Each row comes from the steps of one path. Every step used is in the known rows, and no mark comes twice. Write the path behind each row, first mark first.
In the rows, 128 means zero.
Known rows
kadet -> nosate: [134 103 146 202 153 144 121 145 130 129 134 105 145 127 127 131 109  89]
kadet -> nosate -> veken: [132 123 133 201 117 141 127 158 149 128 161 113 156 114 148 125 107  85]
lavidi -> dapi -> nosate -> kadet: [128  95  65 178 148 115 164 142 157 121 126 132  80  71 186 139 140 163]
kadet -> tarut: [115 127 152 192 145 116 105 140 113 139 122 112 133 127  86 150 108 132]
veken -> lavidi -> dapi -> nosate -> kadet: [139 111  96 174 126 120 183 147 156 171 135 133  45  71 156 156 129 132]
nosate -> veken -> dapi: [157 160 106  99  96 139 135 151 166 100 138 153  98 118 131 120 123  73]
nosate -> dapi: [147 129  99 153 130 132  94 134 149 139  86 156 149 110 132 132 135 164]
veken -> dapi -> nosate -> kadet -> tarut: [151  96 130 206 164 126 142 146 125 136 145 117  91 100 101 154 108 121]
lavidi -> dapi -> kadet: [123  88  72 124 154 122 146 128 151 110 102 136  69  78 175 167 120 145]
lavidi -> dapi: [120 146  88 132 136 115 127 148 157 101  90 138  77 100 147 129 133 126]
nosate -> dapi -> kadet: [144  77  90 145 150 139 111 111 143 148  97 155 127  85 156 168 126 191]
nosate -> veken -> dapi -> lavidi: [179 187 126 117  68 135 158 162 138  84 179 137  80 121 153 142 107  78]
dapi -> nosate: [134 105 130 172 129 142 154 143 135 118 150 103 116 133 157 130 124 158]
veken -> nosate -> dapi -> kadet -> tarut: [134  52 134 222 174 141 105 150 139 133 116 130 178  93  91 218 116 139]
nosate -> kadet -> tarut: [121 110 133 196 167 101 115 121 104 172 142 132 142  92  95 152 114 145]
nosate -> kadet: [131 111  98 133 139 114 143 108 121 158 144 145 137  96 132 132 139 141]
veken -> nosate -> kadet: [133  94 110 146 138 127 164 135 141 126 161 134 179  99 108 161 142  85]

Write each row's path
[168 130 145 231 129 148 112 162 125 115 131 118 149 111 146 149 102 134]
kadet -> nosate -> dapi -> lavidi
[135  87 113 176 136 131 164 116 126 150 164 121 126  99 159 131 132 164]
dapi -> nosate -> kadet
[137 146 119 202 104 133 137 191 179 152 126 125  66  86 140 148 104  55]
kadet -> nosate -> veken -> lavidi -> dapi
[164 156 131 169 100 129 123 143 121 122 127 150 130 110 149 147 125 169]
nosate -> dapi -> lavidi
[152 108 118 222 158 145  84 150 152 140  94 132 163 109 135 134 115 132]
kadet -> nosate -> dapi
[136 128 119 171 111 133 165 169 168 145 118 118  30 103 145 153 118 117]
veken -> lavidi -> dapi -> nosate
[131  47 129 192 173 154 139 127 124 136 141 102 136 100 145 171 101 111]
dapi -> kadet -> nosate
[131  61 119 198 132 149 145 137 143 136 169 114 142  89 172 165  99 106]
dapi -> kadet -> nosate -> veken
[162  90  98 143 147 138 170 131 145 123 145 133  94 103 147 133 130 115]
veken -> dapi -> nosate -> kadet
[127  79  79 200 153 137 141 158 171 108 129 127  94  63 186 168 104 103]
lavidi -> dapi -> kadet -> nosate -> veken
[118  76 144 184 167 124 121 119 103 152 137 111 120 105 113 189  96 156]
dapi -> kadet -> tarut
[160 118 125 141 134 154 155 156 152  90 133 114  77 140 136 131 119 106]
veken -> dapi -> nosate
[134 148 109 127 112 121 143 159 160 150  98 139  44 101 119 153 122  94]
veken -> lavidi -> dapi
[134  76 122 203 171 125  84 122 121 162  97 139 134  88 111 185 107 195]
nosate -> dapi -> kadet -> tarut
[139  65 112 190 156 142 152 163 153 159 113 114  52  74 135 195  96  69]
veken -> lavidi -> dapi -> kadet -> nosate
[131 116  85 122  95 124 164 145 172 158 131 152  35  62 162 186 112 112]
nosate -> veken -> lavidi -> dapi -> kadet
[126 136  88 179 103 125 156 175 184  91 137 124  73  91 198 128 126 150]
lavidi -> dapi -> nosate -> veken
[130 126 124 174  89 139 156 153 157 121 175 114 123 116 177 124 122 154]
dapi -> nosate -> veken
